Known rows, with every way that one mark hangs from another:
k416[k374[k485] k523]: [-1.83 +2.47 +1.29 +2.14 -0.68 +4.60 +0.11 +0.50 -0.76 +1.47 -2.17 -4.23 +1.12 -5.73 -0.17 -0.31 -1.57 -1.76 +0.51 +2.47 +1.08]
k996[k416[k374] k485[k381 k523]]: [+2.31 +0.37 +1.29 -0.52 +0.73 -2.48 -0.97 -3.29 +1.80 -0.14 -1.27 +0.01 -1.05 -2.36 -3.40 +0.22 +0.79 -0.58 -1.96 +0.91 -0.34]
k996[k416[k374]]: [+0.43 -0.65 +2.84 +0.25 -1.58 -0.12 +1.01 -2.37 -0.07 +0.34 +1.53 -2.31 -0.40 -7.90 -0.55 -0.10 +0.18 -0.37 -1.15 +1.03 +1.58]
k996[k416 k523[k485[k381]]]: [+3.30 -1.72 +0.60 -0.84 +3.60 -1.88 +0.90 -4.95 +1.71 +0.31 +1.35 +0.47 +0.71 +2.11 +0.51 +0.20 +0.97 +0.90 -0.96 -1.52 +1.53]
k416[k523[k485[k381]] k996]: [-1.48 +2.66 -1.93 +4.08 -0.89 +2.45 +0.52 -1.29 -2.25 +0.35 -2.25 -0.38 +0.49 +0.77 +1.60 +0.47 -0.91 +0.58 +1.55 -1.27 +0.27]
k485[k381[k996] k416 k523]: [-0.01 +1.51 -2.34 -1.15 -0.07 -0.23 -1.99 +3.31 +0.16 -2.49 -3.22 +3.67 -0.14 +6.24 -4.24 -0.01 +0.57 -1.41 +0.14 -1.63 -1.11]
k485[k416[k996]]: [-0.38 -0.55 +0.29 +0.83 -4.20 -0.01 +0.16 +1.59 -0.24 -0.18 +0.60 +0.97 -1.53 -2.21 -0.17 +0.43 +0.43 -0.42 -0.36 -1.89 -0.14]
k485[k381[k416 k996] k523]: [-1.36 +1.44 -2.40 -1.17 +1.47 +0.23 -0.99 +3.61 -1.88 -1.80 -1.47 +2.01 +0.53 +5.49 -2.29 -0.41 -0.18 +0.97 +1.29 +0.35 -0.66]
k523[k485]: [+1.81 -3.81 +1.00 -0.44 +1.28 -1.25 +0.72 +3.31 -0.49 +1.47 +1.39 +2.88 +1.28 +0.54 +3.68 -0.35 -0.38 +0.28 +0.36 +1.07 +2.12]
k374[k485[k381[k996[k523]] k416]]: [+0.55 -0.53 +0.10 -0.69 +1.00 +0.23 -0.76 +2.35 +1.26 -0.64 +0.12 +1.83 +0.65 +4.79 +0.92 -0.37 +0.42 -0.67 -0.26 -0.04 -0.21]
k996[k485 k523]: [+2.41 -1.89 -0.36 -1.93 +3.14 -1.59 -0.09 -2.71 +2.47 +2.46 +1.27 +0.71 -0.93 +0.63 +1.23 +0.06 +0.47 +0.33 -1.23 -0.40 +1.29]
k381[k416[k374 k523 k996[k485]]]: [-2.38 +1.72 -0.24 +1.88 -3.06 +0.69 +1.17 +0.01 -1.86 +0.32 +0.88 -4.36 -1.32 -4.63 +1.56 +0.48 -0.65 +1.87 +1.16 +0.35 -1.57]
k996[k416]: [+1.83 -1.69 +2.20 +0.08 -0.57 -1.34 +1.24 -1.16 +0.06 +0.70 +2.13 -0.44 -0.64 -5.57 +0.95 -0.26 +0.63 +0.78 -1.28 +0.45 +3.16]
k996[k416 k523]: [+2.18 -0.87 +1.05 -0.89 +1.98 -0.41 +1.14 -5.41 +1.49 +1.04 +1.93 -1.59 -0.48 -2.89 -0.07 +0.12 +0.86 +0.75 -1.30 -1.46 +2.53]
k996[k416[k374] k523]: [+0.77 +0.19 +1.65 -0.73 +0.99 +0.82 +0.92 -6.51 +1.37 +0.80 +1.39 -3.45 -0.24 -5.36 -1.67 +0.27 +0.40 -0.26 -1.14 -0.87 +0.99]
k416[k374[k485[k381]]]: [-1.66 +0.24 +2.27 +0.20 -0.55 +2.76 -0.53 +1.65 -0.51 +0.60 -0.63 -0.86 +1.47 -3.02 -1.62 -0.65 -1.10 -1.92 -0.26 +3.08 -0.35]
k485[k381[k996] k416[k374 k523]]: [-1.77 +2.94 -1.65 +0.89 -2.07 +0.92 -0.78 +0.71 -0.14 -2.67 -2.80 -0.83 +0.09 +2.60 -2.66 +0.13 +0.06 -1.71 +0.42 -0.76 -2.04]
k996[k523[k485]]: [+1.66 -2.36 -0.18 -1.42 +3.41 +0.13 +0.55 -1.06 +0.82 +1.87 +1.06 +1.22 +1.16 +2.01 +1.80 -0.06 -0.16 +0.14 +0.09 -0.68 +1.76]
k485[k381 k416[k374 k996] k523]: [-1.86 +3.40 -1.04 +0.76 -3.02 +2.43 -2.23 +0.88 -0.58 -2.20 -4.67 +1.48 -0.37 +1.79 -7.82 +0.52 -0.21 -2.58 -0.12 -1.60 -3.27]
k523[k485[k416]]: [+2.73 -4.10 +1.04 -0.91 -0.22 -2.54 +0.45 +4.13 +0.53 +0.53 +1.10 +3.26 +0.53 +1.66 +2.92 +0.01 +0.31 -0.20 -0.04 -0.23 +1.24]
k485[k381]: [-0.14 -0.33 +0.03 -0.09 +0.52 +0.63 -0.29 +2.68 -1.12 -0.13 -1.09 +2.57 +1.03 +2.09 -2.24 -0.83 -0.40 -0.60 -0.63 +1.82 +1.22]

Rows:
[+1.84 -2.22 +0.10 -1.16 +0.75 -3.43 -0.09 +2.55 +0.56 +0.57 +1.03 +2.12 -0.84 +2.34 +0.87 -0.38 +0.44 +1.18 -1.06 +1.74 +0.12] | k996[k485[k381[k416]]]
[-4.01 +2.59 +1.29 +2.17 -2.86 +5.01 -0.76 -1.31 -1.50 +0.92 -1.02 -2.17 +0.19 -6.00 -1.42 +0.32 -1.43 -1.45 +0.87 +0.45 -1.79] | k416[k374[k485[k523]] k996]
[+1.26 +0.21 +0.69 +0.79 +0.11 +0.96 -0.55 +3.96 +0.68 -0.03 -1.69 +1.15 +0.74 +2.95 -0.31 -0.49 +0.02 -1.12 -0.59 +1.11 +0.97] | k374[k485[k381 k416[k523]]]
[-0.43 -0.49 -1.22 -1.35 -0.40 -1.69 -0.83 +0.52 +0.98 -0.29 +0.71 +0.88 -1.31 -0.20 +2.15 +0.21 +0.46 -0.15 +0.41 -0.88 -0.58] | k381[k996[k485[k416[k374] k523]]]
[-1.56 +0.91 -0.64 -0.57 -2.29 -0.34 -0.93 +1.55 +0.25 -2.64 -0.99 +1.05 +0.06 +2.68 -2.65 -0.05 +0.34 -1.70 -0.06 -0.48 -2.51] | k485[k381[k996] k416[k374]]
[+1.98 -1.35 +1.68 -0.83 +2.21 -0.69 +1.08 -6.17 +1.73 +0.80 +1.69 -2.13 +0.60 -2.83 +0.42 +0.45 +0.49 +0.05 -0.70 -1.13 +0.63] | k996[k416[k374] k523[k485]]
[+1.23 -0.48 -0.30 -1.36 +1.12 -1.93 -1.14 +2.33 +0.49 +0.38 -1.18 +1.81 -0.63 +1.95 -2.07 -0.18 +0.05 +0.12 -0.70 +1.63 -0.76] | k996[k485[k381[k416[k374]] k523]]
[-1.61 -0.66 -1.28 -2.22 +0.83 -2.13 +0.74 -1.68 +0.54 -0.35 +3.86 -2.98 -1.09 +0.17 +4.23 +0.31 +0.37 +2.39 +1.32 -0.58 -2.32] | k381[k416[k374] k996[k485 k523]]
[+1.68 -2.71 -0.59 -0.78 +0.58 -2.83 -0.14 +3.42 +0.38 -1.18 +0.34 +4.11 +1.03 +6.25 +2.30 -0.05 +0.52 -0.09 +0.46 -0.63 -0.36] | k523[k485[k381[k996] k416]]
[+0.46 -0.14 +0.70 -0.59 +1.89 +1.37 -0.91 +5.15 -0.66 +0.33 -1.16 +1.87 +1.25 +3.07 -1.05 -0.76 -0.45 +0.06 +0.07 +2.28 +0.70] | k374[k485[k381[k416] k523]]
[-0.81 -0.34 +0.57 +0.46 -0.98 +0.19 +1.50 +3.14 -1.81 +0.33 +0.89 -3.18 +0.44 -2.64 +2.07 -0.09 -0.86 +1.30 +1.36 +1.65 +0.08] | k381[k416[k374 k523[k485]]]
[-0.35 +0.74 -1.29 -0.44 +1.87 -0.26 -0.03 -2.45 +0.01 -1.21 +0.36 +1.00 +0.56 +3.50 -0.45 -0.29 +0.47 +0.48 -0.08 -0.56 +0.34] | k485[k381[k996[k416 k523]]]
[-0.15 +0.01 -0.23 -0.78 +0.24 -2.04 -0.21 -3.09 +0.90 -0.21 +1.61 -0.83 -1.33 -3.13 +2.53 +0.32 +0.64 +0.56 +0.06 -0.49 +0.10] | k381[k996[k416[k374] k485[k523]]]
[-1.22 +2.74 -1.59 +3.66 -1.97 +1.67 +0.42 -2.66 -1.01 +1.53 -1.29 -1.92 -1.59 -3.44 +2.00 +0.63 -0.58 +0.85 +0.58 -1.14 +0.74] | k416[k523 k996[k485]]
[-0.41 -1.41 -1.66 -1.88 +0.44 -3.34 +0.40 +2.73 -0.48 -0.43 +3.22 -0.02 -1.46 +1.31 +4.76 +0.01 +0.54 +3.06 +1.36 -0.12 -0.48] | k381[k416 k996[k485[k523]]]
[+0.28 +0.15 +0.54 +0.56 -0.35 +1.25 -0.74 +1.50 +0.80 -0.18 -0.55 +1.58 +0.37 +3.35 -0.54 -0.10 +0.24 -0.75 -0.51 -0.40 -0.69] | k374[k485[k381 k416[k996[k523]]]]
[-3.11 +0.17 +0.75 +0.69 -3.74 +1.05 +1.23 +1.50 -2.59 -0.03 +2.41 -2.94 -0.73 -5.07 +0.84 +0.14 -0.68 +1.59 +1.09 +0.60 -1.65] | k381[k416[k374 k996]]
[-1.95 +1.79 +0.00 +1.21 -4.21 +1.10 -0.91 +0.39 -0.42 -1.99 -1.96 +0.67 -0.47 +0.67 -4.65 +0.33 +0.09 -1.92 -0.46 -1.04 -3.15] | k485[k381 k416[k374 k996]]
[+0.33 +0.72 -1.56 +1.73 +1.55 +0.69 +0.47 +1.32 -1.12 +0.34 -1.75 +0.33 +1.34 +2.49 +2.42 -0.22 -0.71 +0.28 +1.19 +0.45 +1.90] | k416[k523[k485[k381[k996]]]]
[+4.14 -1.89 +0.80 -1.52 +2.89 -3.65 +0.64 -6.64 +3.49 +1.74 +2.40 -0.84 -1.77 -1.84 +1.49 +0.46 +1.58 +1.26 -2.17 -1.42 +1.77] | k996[k416 k485 k523]
[-1.36 +0.52 -1.14 +1.35 +0.10 +1.80 +0.28 -3.24 -0.89 +0.78 +0.39 +0.78 +0.18 +1.31 +0.60 +0.44 -0.38 +0.61 +0.75 -2.13 -0.55] | k416[k996[k523[k485[k381]]]]
[-2.33 +0.94 -1.49 -1.10 +0.90 +0.15 +0.12 +0.30 -1.09 -1.65 +0.83 -0.63 +0.74 +3.81 -0.57 -0.35 -0.18 +0.93 +0.99 +0.37 -1.87] | k485[k381[k416[k374] k996[k523]]]
[-1.09 +1.84 +0.04 +1.92 +0.16 +2.53 +0.18 +0.21 -1.14 +0.41 -3.05 -2.15 +1.79 -1.58 -0.86 -0.13 -1.43 -1.59 +0.89 +1.78 +0.06] | k416[k374 k523[k485[k381]]]
